Each row was made from one small tree. The marks that hang from a mark follow it in brackets, in the order of their numbers. Every link used is in the known rows. Write each row's tree.
In the rows, 128 means zero.
Known rows:
J220{J623{J426 J559{J772{J444{J481} J806{J355}}}}}: [199 108 112 130 144 151 153 124 161 125 115 169 148 141 128 124 131 144
 133 136  73 124  81 169 111 122 136 159 130 160 144 131]
J56{J444{J481 J772{J559 J806}}}: [149 125 116 102 117 109 122 170 209 134  91 190 138 105 131 133 104 148
 117 119 136 117 196  96  84 133 131 123 129 106 133 122]
J559{J426 J772{J444{J56 J220{J623} J481} J806}}: [165 116 120 148 146 108 151 138 150 115 114 171 142 128 150 148 106 144
 142 134 134 102 135 198  80 123 161 212 133  99 108 153]
J559{J426{J623}}: [ 76 136 116 142  94 128 133  93 113 125 172 118 121 144 130 105 132 111
 124 132  84 146 150  99 154 119 117  86 129 124 137 104]
J56{J444{J220 J481}}: [108 164 130 124 138 108 113 112 109 126 136 133 142 116 136 131 124 123
 131 115 162 130 182  94  97 120 133 149 117 115 139 101]
J426{J559{J772{J444{J220}}} J623}: [124 120 118 138 132 139 137  65 120 142 130 139 125 125 145 127 131 122
 123 129 108 129 164 130 152 140 114  80 133 154 110 114]
J355{J220 J806{J772}}: [132 126 139 130 139 110 107  94  88 126 147 100 106 124 124 150 119 119
 123 134 143 138 133 103 173 119 120 103 135 123 130 109]
J772{J559}: [ 74 140 108 104  96 128 118 104 165 136 137 157 119 117 134 119 139 136
 115 124  83 137 203  97 125 121 112  94 125 120 130 119]
J426{J623}: [ 98 143 109 125  85 126 128 101 123 140 158 121 120 125 129 112 146 121
 125 124  83 151 163  85 147 113 111  72 125 138 145  98]
J623{J220 J426{J559{J772}}}: [ 97 142 136 161 171 141 132  56 119 134 185 169 110 141 124  99 138 127
 124 136 133 140  78 127 156 142 109  96 109 163 132  85]
J355{J220{J623} J806{J772{J444 J559}}}: [177 101 122 106 154 122 116 130 151 120 110 120 132 135 137 158 129 132
 117 135 111 122 213 114 155 126 121  96 156 124 135 152]
J806{J355 J772{J444{J56 J220} J559}}: [143 105 145 103 121 156 134 134 114 128  72  68 109 118 133 144 156 130
 127 134 159 107 161 141 109 111 167 191 148 128 103 144]
J481{J444{J56} J806{J355{J220} J772}}: [105 136 158  86  84 134 101 212  45 131 109   7 116 117 110 140 140 108
 129 112 196 125  84 136 125 125 134 130 123 114 113 167]
J426{J559{J772{J444{J56 J481} J806}} J623{J220}}: [217 128 122 136 126 138 148 118 184 155  83 167 111 128 143 135 136 137
 135 127 126 114  89 150 114 141 143 117 137 154 115 130]
J220{J623{J426 J559{J772{J806{J355}}}}}: [126 109 120 158 146 141 146 120 139 125 148 149 149 133 119 109 130 143
 126 141  65 142  86 155 141 127 118 125 120 174 146 123]
J559{J426 J772}: [ 30 120 123 146 127 117 133  64 103 123 209 133 119 125 132 115 119 127
 119 135  83 133 127 134 143 124 113 136 114 113 123 114]
J426{J559{J772} J623{J220}}: [111 131 132 169 132 137 127  66 119 151 170 122 111 127 130 108 148 123
 123 133 115 147 110 106 170 146 105  51 122 168 131 101]
J355{J220{J623{J426{J559}}} J806{J772}}: [186 124 136 154 160 115 113 127  68 122 126 131 120 154 120 128 124 122
 135 143 141 145 119 118 171 139 124  67 138 150 143  98]
J220{J623{J426}}: [107 146 109 131 125 120 133 124 112 121 179 156 138 144 125 102 144 134
 133 131  89 149 155 111 127 111 118 107 114 138 160  93]
J559{J426 J772{J444}}: [ 51 113 115 114 137 130 145  54 128 122 200 137 128 131 141 124 117 127
 113 134  68 119 149 142 139 119 117 149 122 115 116 125]
J444{J772{J559{J426} J806{J355{J220}}}}: [ 91 113 134 151 114 133 123 125 153 111 113 113 122 128 125 133  93 120
 113 142 166 121 148 152 136 138 130 125 150 103  96 143]
J481{J444{J56 J220} J806{J355 J772{J559{J426}}}}: [ 96 114 163  94  95 152 109 218  91 109  86  50 115 133 114 128 135 111
 123 117 198 111 116 153 116 135 151 158 132  97  98 181]
J56{J444{J220{J623{J426 J559}} J481{J806}}}: [149 171 132 139 166 120 119 174 129 114 102 173 160 145 122 111 123 127
 139 110 159 136 109  98 106 142 125 136 108 125 162 130]
J220{J623{J426 J559{J772{J444}}}}: [119 116 108 130 176 138 155  81 144 133 156 187 149 139 131 114 144 141
 135 134  50 131 107 127 131 127 106 142 115 163 152 116]
J56{J444{J220{J623{J426}} J481{J806{J355}}}}: [135 162 141 130 133 128 113 201  89  97 135  87 157 148 119 107 123 122
 130 116 179 134 127 128 106 127 140 141 119 110 158 136]
J355{J220 J806}: [102 155 120 123 135 103 109  90 119 130 146 124 120 126 130 146 113 114
 130 128 120 140 143 106 164 125 103 100 134 116 130 111]
J559{J426 J772{J444 J806{J355}}}: [ 81  96 119 110 117 147 148  84 148 112 184 104 135 131 139 126  98 130
  99 140  67 116 149 177 147 114 133 144 134 125 105 144]

Write each row's tree:
[ 98 124 116 162 167 124 143  90 117 135 165 183 141 133 121 106 148 141
 141 135  65 145  83 119 135 132 102 130 108 162 158 105]
J220{J623{J426 J559{J772}}}
[118 151 132  98 100 100 112 187 128 134 137 122 129 108 120 124 110 133
 126 107 159 126 122  85 106 133 129 126 110  84 139 121]
J56{J444{J481{J806} J772}}
[220 143 113 126 117 145 130 143 125 119  88 137 144 156 138 130 112 123
 129 136 140 128 149 172 112 130 145  96 147 146 125 126]
J772{J444{J481} J806{J355{J220{J623{J426{J559}}}}}}
[144 128 156 110 104 135 105 231  49 142  78  15 141 118 106 141 155 115
 145 115 169 132  67 130 124 139 135 125 125 141 127 178]
J481{J444{J56} J806{J355{J220{J623{J559}}} J772}}
[142 118 136  94 102 132 126 216 163 136  51 121 132 103 118 145 129 129
 140 120 192 108 141 154  86 131 145 165 136 121  93 145]
J481{J444{J56 J220 J772{J559 J806{J355}}}}
[141 123 150 125 111 127  89 214  92 110 104  33 143 126 123 134 128 127
 108 121 178 128 180 110 113 140 137 101 138 102 149 182]
J56{J444{J481{J806{J355{J220{J623}} J772{J559}}}}}
[129 154 129 156 136 146 131  65 151 150 137 133 121 132 122 110 163 117
 134 126 112 153  96  66 166 130 109  78 123 176 147  98]
J426{J623{J220 J559}}
[114 128 111  92 111 154 124 107 193 118  99 116 137 128 144 144 109 124
  96 130 113 119 222 146 133 120 120 100 152 129 106 161]
J772{J444 J559 J806{J355{J220}}}
[ 89 142 137 168 198 146 140  34 143 134 175 188 117 138 117 104 150 127
 132 134 120 141  33 109 155 135  99 142 104 171 146  92]
J623{J220 J426 J559{J772}}
[ 80 132 141 138 146 114 126 190 101 130 117 126 153 125 121 129 129 124
 152 113 140 120  68 159 113 154 117 165 107 115 115 178]
J481{J444{J56 J220{J623{J559{J426 J772}}}} J806}
[195 119 131 119 181 115 140 150 101 118 105 123 125 154 127 148 135 127
 150 139 135 118 102 132 135 116 139 171 145 130 146 123]
J355{J220{J623{J426}} J806{J772{J444{J56}}}}
[126 117 126 119  82 127 133 143 135 135 145  97 121 105 119 126 115 136
 119 133 125 135 130 134 137 111 142 121 128 129 112 104]
J444{J772{J806{J355}}}
[184 131 131 121  70 114 136 189 124 147  82 106 107 101 119 141 130 141
 151 130 157 120  68 152  83 113 171 192 133 108 112 110]
J444{J56 J481 J772{J806{J355}}}
[134 126 128 153 139 125 152  97 111 126 110 142 115 137 143 138 133 118
 152 131 143 107  86 156  99 128 144 208 137 105 115 131]
J559{J426{J623} J772{J444{J56 J220 J481}}}
[134 143 137 102 101  98 119 252 102 137 106 106 142 106 114 138 134 131
 158 104 200 122 112 133  96 134 134 147 110  96 115 147]
J481{J444{J56 J220{J623} J772} J806}
[221 113 135 141 166 119 125 109 103 121  98 125 132 150 130 158 121 117
 147 140 127 122 100 125 146 133 143 148 151 122 134 135]
J355{J220{J623{J559{J426}}} J806{J772{J444{J481}}}}
[161 133 158 142 128 128  98 187  58 126 101  26 149 123 115 135 132 121
 125 121 169 138 106 100 128 141 139 116 129 131 151 162]
J56{J444{J481{J806{J355{J220{J623{J559}}} J772}}}}
[193 126 134 164 117 126 143 163 210 132  67 182 101 137 125 126 130 131
 145 134 185 115  77 128 101 142 152 156 146 107 120 129]
J444{J56 J481 J772{J559{J426{J623{J220}}} J806}}
[ 96 125 135 112  96 136 115 198 159 112 107 142 128 137 115 116 115 105
 124 109 190 123 143 112 137 152 106  79 129  92 111 157]
J481{J444{J220 J772{J559{J426{J623}}}} J806}
[ 80 112 122 128  98 131 131 103 134 129 178 101 126 107 129 125 115 140
 104 134  80 135 141 155 144 113 122 115 121 139 119 126]
J559{J772{J806{J355}}}
[128 102 119  80 111 148 130  98 160 131 129 136 113 121 137 131 144 139
 103 128  94 121 215 101 131 110 133 108 134 129 124 129]
J806{J772{J444 J559}}
[114 134 131 164 193 146 145  50 194 127 160 219 123 137 122 108 125 137
 118 134 113 137  56 127 155 132 103 124 106 175 138 105]
J623{J220 J426 J559{J772{J806}}}
[211 131 136 101 139 110 124 132 103 137  75 112  99 126 133 172 130 123
 151 129 160 110  92 128 116 115 154 187 148 105 123 127]
J355{J220 J806{J772{J444{J56 J481}}}}
[137 169 129 135 108 106 124 124 100 141  94 144 108 111 134 141 144 129
 158 120 173 126 112 131  79 114 154 194 121 104 119 104]
J444{J56 J220 J481}
[129 117 106 122 148 133 145 100 119 133 165 171 141 143 137 109 135 140
 127 135  65 131 151 144 132 134 116  98 120 154 137 108]
J220{J623{J426{J559{J772{J444}}}}}
[ 90 120 111 110 146 136 143  48 149 150 149 161 132 111 136 132 137 136
 125 127  51 127 123 114 138 126 106 139 116 151 124 121]
J623{J559{J772{J444}}}
[121 127 123 135  98 116 126 129 147 128 120 174 105 125 125 124 124 130
 138 132 145 122 127 118 100 134 139 153 132  83 120 110]
J444{J481 J772{J559{J426}}}
[ 68 110 131 180 120 137 131  86 109 109 167  79 129 139 130 124 100 108
 107 144 117 135 117 162 167 133 109  97 142 132 118 146]
J559{J426{J623} J772{J806{J355{J220}}}}
[101 112 103  94 123 129 144  81 190 131 172 170 134 112 145 135 104 147
  99 126  60 121 184 146 135 111 115 116 119 133 116 131]
J559{J772{J444 J806}}
[154 126 144 123 125 116  98 205 131 109 104 116 143 121 131 129 125 142
 111 112 181 125 211 100 102 136 142 109 123  97 146 163]
J56{J444{J220{J623} J481{J806{J772{J559}}}}}
